What can hang from each mark
duzeve: koreti siduzel
fetide: detudet siti
koreti: siduzel
siti: fetide
detudet: duzeve koreti siduzel
siduzel: detudet duzeve fetide

In the rows, 128 means zero.
Known rows, with every way that one mark hangs from another
detudet(duzeve(koreti) siduzel(fetide(siti))): [134 122 147 157 152 122 117 168 127 111  95 193 129 153  97 141 159 129
 123 109 147 147 222 123 104 136 104 140  80 143 128 113 131 162 140 117
 118 170  88 138 125  85 120 122 145 113 137 145 159 165 116 148 146  99
 119 132 117 101 166 150 141 123  92 152 106 114 153  90 139 138  96 161
 101 120  90 161 133 147 159]
fetide(detudet(duzeve(koreti siduzel)) siti): [ 90 119 117 123 156 128 133 160  72 167 134 166 176 165 124 126 137  99
 121 109  85 133 135 132 166 144  98  95 117 134 101 137 126 151  95 130
 131 124 135 126 134 141 119 105 146 121 103 145 101 120 155 153 164 125
 149 154 124 102 105 166 136 153  97 114 120  81 133  80 135 146 147 122
 123 167 104 135  98 104 179]
duzeve(koreti siduzel(fetide(detudet siti))): [109 125 102 153 164 142 149 162 101 136 116 198 150 195 161 114 142 168
 134 108 121 131 185 151 140 199  62 147 111  94 132 130 114 101 133  96
 108 119 162  99 109 172 129 133 112 171 137 143 140 115 144 149 148 138
 152 129 116 122  98 159 173 125 109  99 139 124 140 109 121 170  95 136
 129 167 100 193  92 117 164]
fetide(detudet(koreti siduzel)): [147 116  82 133 111 112 112 134 182  94 174 105 159  78 155 113  93  87
 138  89  87 124 128 117 149 101 202 154 136 120 120 133 158 158 136 147
 101 106 125 114 135 113 125 128 123 137  95  74 125 129 112 104 127 158
 120 131 127 133 120 133  78 117 124 133  84 114 146 177 125 125  84  90
 147  96 149 107 145  83  88]
detudet(duzeve(siduzel(fetide(siti)))): [138 154 118 111 141 119 133 146 102 155 101 158 101 135 120 131 165 132
 156 158 135 165 132 123  96 150  85 101 109 128 114 114 111 129 109  84
 131 149 127 118  96 103 115 119 147 114 147 149  85 152 108 146 136  79
 143 141 139  70 127 141 169 127 117 150 190 109 141 128 129 167 114 165
  67 134 121 151 118 135 172]
siti(fetide(detudet(koreti(siduzel)))): [126 139  89 100  62 108 122 117 130 103 140  98 139  69 150 115 114  82
 135 133 145  92  88 139 143  87 155 177 147 142 119 135 180 139 142 116
 130 109 146 121 157 117 143 140 113 135 121  89 117 120 133 113 127 182
  79 147 107 137 142 112 122 126 132  91 129 162 122 158 116 104 127  87
 158 130 187  98 153  80  72]
duzeve(siduzel): [181 130 105 131 144 102 146 113 114 138 121 116  91  93 164 126 111 158
 144 125  66 156  82  96 116 112 177 128 146 124  93 111 134 106  98 137
 127 118 135  98 112 137 140 112 134 130 121 123 100 128 132 126  97  76
 141 150 130 121 107 126 122 127 133 147 142  92 112 150 103 165 141 115
  90 114 119 113 114 143 136]
siti(fetide(detudet(duzeve(koreti(siduzel))))): [103 133 125 108 111 113 144 138  93 151 109 142 159 110  95 131 123  97
 114 130 150  85 108 155 160  93 138 157 127 153 104 129 165 162 135  99
 129 135 100 177 164  92 145 100 120 105 145 154 125 117 166 135 167 149
  79 142 121 112 143 130 153 131 101  89  95 160 129 116 116 107 175 134
 143 176 142  98 143 109 124]
koreti(siduzel(duzeve fetide(siti))): [118 159 148 115 117 143 124 121 135 124  93 141 112 146 100 137 177 136
 134 198 236 154 123 138  51 154  78 129 136 122 181 141  64  79 156 176
 157 124 149 137 108 102 136 160 115 144 172 153 109 118 133 125 123 122
 129  87 139 137 131 133 149 128 159 121 172 135 133 112 121 114 113 145
 106 109 116 172 147 173 156]
duzeve(koreti(siduzel(detudet fetide))): [136 144 171 135 128 153 155  89 105 124 106 156  58 160 134 153 140 208
  98 121 230 116 146 150 101 139  97 139 133 125 155 121  89 104 146 167
 134 169 122 155 130 159 160 158 117 154 150 131 210 137 144 127 102 104
 127 121 156 177 155 129 139 132 171 120 137 162 113  65 142 136 102 189
 127 111  84 126 148 189 100]
fetide(detudet siti): [119 118 127 103 134 142 121 136 139 131 117  89 154 148 145 108 143 100
 139 123  74 162 102 110 132 159 110 128 100 110 140 159 103  89 123 127
 148 105 162 114 122 141 140 124 143 106 148 121  82  91 151 116 147 154
 140  91  75 156 124 114 126 119 125 141 103 102 110 155 144 124 156  72
 132 115 117 145 105 126 175]
duzeve(koreti siduzel): [167 114 120 145 161  91 150 125  90 137 124 159 106 120 161 129 105 170
 126 114  81 131 126 108 125 119 160 129 154 122  98 120 149 116 100 152
 123 134 134 129 127 164 125 108 119 153  99 126 142 146 156 146 105  54
 148 156 145 118 109 153 112 110 111 126 124  96 121 105 116 175 140 129
 104 142  82 161  94 130 132]
siti(fetide(detudet(siduzel))): [154 125  97 136 130  74 140 136 193  95 120 117 153 116 122 112 107 104
 138 100  48 146 131 110 137 137 180 163 140 143 100 124 173 139 142  83
 107 102 116 123 156  84 145  88 122 144 149  79  86 137  97 108 141 157
  72 124  92 124 139  78 129 113 116 123 123 148 106 198 121 115 128  86
 155 132 151 132 160 108  95]
fetide(detudet(duzeve(siduzel) koreti) siti): [107 125  88 112 125 134 109 141 108 150 159 130 167  82 143 106 140  40
 160 138  89 133 105 124 179 126 100  96 117 138 112 130 154 179  97 125
 126 121 147  98 132 136  99 120 130  96  94 142  75 120 135 134 158 148
 151 169 122  82  82 159 123 157  97 123 130  86 172 135 128 138 111  98
 120 154 163 117  93  75 145]
siti(fetide(detudet)): [128 113 113  99 143  95 138 121 145 114 128  73 133 133 137 104  98 123
 135 120  88 130 114 127 149 133 144 168 122 120 109 138 146 101 136  64
 119 105 141 131 135 126 144 103 120 132 141  94  98 123 121 116 121 144
  91 111  75 130 138  81 136 112 128 133 141 159  90 184 115 115 181  87
 149 150 172 122 128 127 112]
detudet(siduzel): [188 125 131 137 140  96 125 119 176 102 124 111 107  81 138 131 118 138
 133 107  58 170 114  93  76 105 202 128 143 131 101 118 133 129 118 161
 133 135 111 123 129  79 143 114 138 123 137  88 105 143 105 106 110  91
 108 115  92 146 153 120  88 113 133 151 125  92 131 156 121 131 117  97
  97  92 126 132 147 151 122]
siduzel(duzeve): [144 137 169 130 152 112 117 106 161 129 127  76  94 115 126 129 101 151
 126 169 110 150  82 122  77 112 169  90 158 126 150 142  90  91 117 158
 134 112 152 143 112 120 119 138 128 134 129 142 110 138 121 109  95  93
 141  97 131 143 117 118  94 134 140 157 148 120  83 167 117 119 168 130
 110 105 125 128 117 169 130]
siduzel(detudet(koreti) duzeve): [127 114 199 145 128 123 104  78 171 131 187  78  83 104 110 141 103 148
 131 137 142 122  72 135 147 120 147  64 161 130 179 134 120 124 108 176
 134 130 150 128 100 157 115 178 112 157 107  72 163 131 117 119  69 112
 144 129 172 154 107 125  72 143 167 158 182 136 104 138 124 102 112 134
 153  94 155  72 143 168  76]
duzeve(koreti(siduzel(detudet))): [131 142 172 131 124 152 148  82  96 138 129 130  85 126 133 154 124 180
 104 107 178 121 103 143 140 121 136 120 151 143 128 127 117 116 136 218
 145 152 124 142 130 172 171 133 128 154 130 127 179 117 165 116 108  98
 121 127 144 175 144 126 117 135 165 115 123 135 117  55 153 124 127 143
 139 114  85  93 138 178 103]
fetide(detudet(koreti siduzel(duzeve)) siti): [126 129 116 150 114 128 103 154 204 115 168 132 199 115 117 119 125  62
 153 122 106 148 157 110 128 141 111 108 133 119 179 139 115 157 148 173
 133 107 153 104 124 114 102 165 125 147 103  86 119 120 111 120 143 173
 140 122 151 129 103 158  85 133 119 131 111 108 162 159 133  84  73  95
 156 109 155 135 130 101 113]
duzeve(koreti(siduzel(detudet fetide(siti)))): [123 153 165 152 137 163 142 106  88 128  89 169  97 186 121 151 170 179
 109 125 252 129 163 154 123 196  39 125 119 136 160 128  79 103 144 177
 156 168 138 131 113 146 155 172 135 148 166 130 184 111 163 140 125 113
 117 107 125 159 153 141 151 134 153 122 140 150 128  47 171 102  94 177
 131 117  78 152 146 192 148]
siti(fetide): [162 105 131 116 149  73 138 107 118  90 113  91  86 111 123 112 116 167
 138 134  85 137 105 129 116 114 165 139 127 144 102 122 153 109 120  74
 125 119 124 130 125 103 140 107 137 114 127 102 108 136 110 134 104  73
  73 123  86 132 155  80 132 124 129 153 157 152  85 186 113 122 188  99
 120 127 162 114 136 139 102]

Rows
[119 137  85 105  66 168 103 136 117 115 133 101 166  80 139 113 140  59
 136 138 151 114  95 132 131 124  99 141 137 118 141 155 116 134 135 197
 147 109 156  99 134 154 145 155 124 108 114 111  90  91 167 106 156 163
 111 125 120 130 109 148 109 133 127 105 106 120 170 115 137 104 104  79
 135 107 144 123 122  82 122]	fetide(detudet(koreti(siduzel)) siti)
[118 155 100  98  62 162 118 121 123 142 160  92 153  51 136 134 117  53
 114 148 130  98  65 134 163  60 162 138 150 135 115 138 140 171 134 163
 135 121 118 131 152 120 136 124 129  95 113 141 111 113 140 106 143 159
 127 145 151 111 127 140  97 145 129 105  77 117 168 122 117 102 135 105
 123 124 152  63 133  69 113]	fetide(detudet(duzeve koreti(siduzel)))
[136 160 112  95  97 163 139 118 138 114 116 104 108 146 143 129 134 133
 118 153 179 118 102 140  95 135 139 195 136 106 131 133 102  81 156 133
 131 101 133 134 143 136 152 142 123 131 154 146 121 107 132 103 126 177
 135  98 127 150 142 103 158 107 158 104 125 163 134 145 116 133 127 134
 133 110 127 144 142 136 133]	koreti(siduzel(fetide(detudet)))
[146 166 129 103  95 149 126 132 117 107  65 143  91 136 130 129 179 153
 138 159 213 150 123 138  83 156  86 155 106 113 148 123  89  79 141 159
 153 134 141 118 101 107 142 146 129 119 173 150 120 119 138 118 121 108
 115 101 105 132 153 128 157 117 144 132 150 123 157 104 122 142 109 137
 100  94 118 148 143 157 151]	koreti(siduzel(fetide(siti)))
[160 152 158  97  89 147 137  76 123 168 130  93  76  89  98 157 134 128
 110 146 174 133  56 131 133  87 157  84 144 165 113 120 114 150 116 189
 153 169 100 157 135  95 168 126 159 100 144 150 110 120 145 105 135  87
 119 121 132 153 136 122 136 144 158 141 142 122 120 108 133 114 132 148
 110 100 127  59 158 174 122]	koreti(siduzel(detudet(duzeve)))
[ 78 131 151 159 162 143 126 139 154 118 140 133 122 207 135 125 108 179
 108 131 167 108 156 142  84 153 128 148 132  92 171 145  94  76 151 104
 113  98 150 153 121 166 102 150  91 173 158 159 176 139 123 144 119 161
 172  89 172 143 114 125 147 121 133 112 117 171  98 132 128 121 147 169
 174 145 106 172 112 153 127]	siduzel(duzeve(koreti) fetide(detudet))
[151 114 142 140 153  99 138 133  79 167 127 153 101 118 129 142 109 143
 127 130  84 124 126 137 150  87 157 111 140 152  85 103 142 151  81 135
 115 146 103 145 132 142 129  80 137 115 102 162 141 149 144 151 127  71
 153 173 154 110 109 160 116 131 100 138 121  94 139 115 113 169 152 144
  85 159  83 115  99 117 133]	detudet(duzeve(koreti siduzel))
[114 123 119 107 108 146 106 151 112 144 161  79 175  92 119 120 144  48
 129 127  86 118 123 123 162 114 119 111 105 125 139 152 153 172 122 109
 124 112 132 115 122 127 101 143 142  84 108 126  94 122 123 131 136 160
 126 130 103 111 108 152 115 147 106 137 107  85 147 148 153 120 119  82
 128 121 157 101 118  77 154]	fetide(detudet(duzeve koreti) siti)
[113 118 195 140 166 171 131 135  76 140 110 154  91 195  99 144 166 178
 110 122 197 140 181 144 162 166  56  78  90 144 140 113 119 135 122  95
 141 178 110 143 103 150 113 148 149 111 151 160 165 136 120 143 123  90
 128 117 142 131 154 140 157 150 133 165 159 140 114  74 167 125 116 186
 126 146  98 129 136 179 154]	siduzel(detudet(duzeve(koreti)) fetide(siti))
[121 132  98 157 156 124 159 133 112 138 130 173 129 176 171 123 110 176
 128 109 110 107 160 138 119 171 121 165 134  93 126 120 134  99 123  90
 105 108 142 120 129 184 113 123 101 177 126 148 163 131 139 147 123 143
 174 149 140 123 111 131 159 103 123 101 106 146 132 118 111 177 117 154
 137 162  92 179 103 120 133]	duzeve(koreti siduzel(fetide(detudet)))
[104 140 184 137 136 158 107 101 163 121 151 125 108 168 111 127 145 163
 138 163 211 133 138 134 110 189  49  79 127 118 198 132  82 124 148 129
 146 133 158 108  93 150  95 205 117 165 139 102 158 137  92 128 100 122
 131 107 158 136 122 137 117 140 168 159 214 152 119 121 148  91  90 164
 160  96 146 141 150 180 108]	siduzel(detudet(koreti) duzeve fetide(siti))
[113 163 110  80  72 158 138 121 123 141 112 104 103 120 111 134 132  96
 102 159 168 124  94 147 124  99 148 153 121 130 120 118 106 117 156 122
 149 124 115 145 145 100 141 118 129 113 163 169 105 124 125 112 147 161
 126 106 138 129 129 110 159 123 143 110 110 162 134 128 120 133 128 148
 106 130 146 108 142 122 139]	koreti(siduzel(fetide(detudet(duzeve))))
[139 146  79 123 140 132 153 124 139 121 132 128 122 147 160 109 115 159
 142 123 103 141 121 134 111 171 146 154 137  93 110 114 129  87 126  73
 123  98 150  94 133 153 129 128 105 158 133 133 108 121 120 121 124 142
 161 136 117 111 123 118 159 103 133 120 136 147 132 158 105 174 109 141
 114 145 124 150 110 128 134]	duzeve(siduzel(fetide(detudet)))
[109 107  88 141 161  91 150 137  93 151 130 164 155 137 123 123 106 130
 133 109  86 104 136 148 160 117 141 134 141 155  86 117 185 166 100  62
 113 120 114 151 162 125 113  87 122 135 112 136 124 145 121 144 151 134
 118 181 130 104 108 131 156 134  91 108 116 128 117 137 105 132 175 140
 142 189 140 127 111  95 126]	siti(fetide(detudet(duzeve(koreti siduzel))))
[127 107 118 100 105  98 114 125 128 127 158  79 148  81 118 115  97  88
 124 119  93  80 101 138 174  81 177 160 115 144 101 122 203 184 124  45
 109 117 110 127 145  95 110 119 123 109 105 108 111 146 113 129 116 152
  84 154 111 101 127  91 111 145 109 124 142 163 119 187 109 102 166 103
 153 146 178  69 129  79  95]	siti(fetide(detudet(duzeve koreti)))
[ 80 124 154 153 171 150 119 143 133 134 126 153 168 210 120 114 141 153
 118 129 181 122 184 128 111 193  66 129 119  87 186 147  82  83 153 105
 137 109 160 121 111 156 108 158 107 165 160 139 160 112 133 144 144 168
 146  79 137 139 112 139 164 133 122 119 124 149 120 111 129 115 152 156
 168 148 105 194  97 153 151]	siduzel(duzeve(koreti) fetide(detudet siti))
[127 120 117 158 117 105  96 117 230 103 187  99 169  97 121 117  83  78
 140 116  88 125 133 112 135 101 196 129 161 123 153 134 141 148 137 155
 115  87 135 120 132 110 105 134 101 152 103  96 138 132 103 117 132 168
 141 129 162 125 105 137  82 127 137 129 114 128 154 181 118  84  82 101
 162 117 165 131 140  98  78]	fetide(detudet(koreti siduzel(duzeve)))
[148 113  84 135 103 134 102 141 190  93 150 127 194 100 145 107 137  58
 162  95  77 140 159 121 138 142 129 139 119 125 133 135 147 163 137 159
 120 119 140  99 126 128 119 142 127 125 109  74 101 115 107 122 147 176
 125 120  92 127 113 156  83 136 117 142  90  88 161 148 142 115  75  64
 150  97 148 140 142  90 123]	fetide(detudet(koreti siduzel) siti)
[ 92 128 144 127 130 158 133 175  94 135 107 151 158 183 111 138 153 115
 111 119 139 121 188 147 127 148  95 138  78 110 144 131 112 140 135  70
 119 127 119 128 122 127 105 136 127 121 146 169 140 131 139 150 154 154
 142 111 116 118 140 132 178 133 104 125 105 138 138 101 142 133 138 155
 133 150  93 172 109 116 166]	siduzel(fetide(detudet(duzeve(koreti)) siti))
[161 109 157 164 181 108 149  93  95 156 145 155  83 145 136 135 105 207
 129 118 132 139 120 124 162 158 147  70 165 138 112 111 110 122  95 164
 125 150 130 121 126 191 150 126 128 156 105 119 183 126 146 146 104  73
 156 149 173 138 123 139 114 133 147 134 158 101 111  90 126 136 101 148
 139 138 108 128 125 163 102]	duzeve(koreti siduzel(detudet))
[123 166 153 110 118 159 120 144  70 144  67 178 111 140 106 146 174 141
 117 160 212 123 164 153 116 130  60 152 104 134 129 124  96 138 135 141
 131 166  95 145 127  96 131 136 132  98 156 183 153 143 157 143 149  93
 109 126 138 123 143 160 167 137 113 137 123 124 157  52 142 136 123 172
  98 129 101 151 131 142 168]	detudet(duzeve(koreti(siduzel(fetide(siti)))))
[127 116  97 104 131 119 134 125 118 164 154 113 144 104 128 124 108  98
 131 139  40 144  83 107 133 105 166  88 133 136  90 120 135 140  98 108
 131 114 122 129 137 137 127  89 139 115 122 158  81 122 122 126 152 124
 165 162 139  98 107 127 123 133 129 135 126  93 119 164 118 156 150 115
 107 149 142 101 110  98 152]	fetide(detudet(duzeve(siduzel)))
[153 114  78 138 107  89 116 132 196  80 167 118 150  95 149 114 100  86
 146  82  63 111 143 131 170 115 186 162 134 139 113 121 200 171 145  73
 102 107 112 115 155  91 128 109 110 148 106  58 137 147 106 115 121 177
  73 138  99 126 124  98  93 120 119 122 115 137 129 190 117 109  94  83
 180 125 175 112 152  80  72]	siti(fetide(detudet(koreti siduzel)))
[114 108 145 119 148 140 127 137  98 149 143 105 140 133 121 144 106 115
 104 110  82 108 140 123 155 101 163 122 113 132 102 132 149 151 118 101
 111 123  93 164 138 136 118 108 131 103 113 154 136 129 145 133 131 140
 142 128 127 128 123 127 127 133  97 122  75 117 117 128 133 128 179 136
 130 142 110 112 103 104 147]	fetide(detudet(duzeve(koreti)))
[146 120 157 152 147  96 121 144 135 127 112 147 119 103 116 153 111 131
 104 103  91 124 158 108 120  59 199 119 136 156 103 112 160 164 117 147
 122 158  69 172 144  86 122  94 144 105 114 121 151 163 107 150 148  75
 121 154 143 122 158 142 100 131 107 158  77  97 150 110 122 140 114 134
  89 120  91 117 137 134 121]	detudet(duzeve(koreti) siduzel)
[117 120 181 116 137 163 132 106 130 125 105 111  93 167 123 128 170 184
 137 123 195 162 140 133 118 193  66  78  99 114 154 115  91  96 143 113
 144 147 139  97  99 142 132 164 139 131 169 120 135 115 109 115  99 114
 132  83 101 154 135 103 158 124 157 170 198 139  99 116 166 122  97 147
 119  91 111 149 146 205 140]	siduzel(detudet fetide(siti))
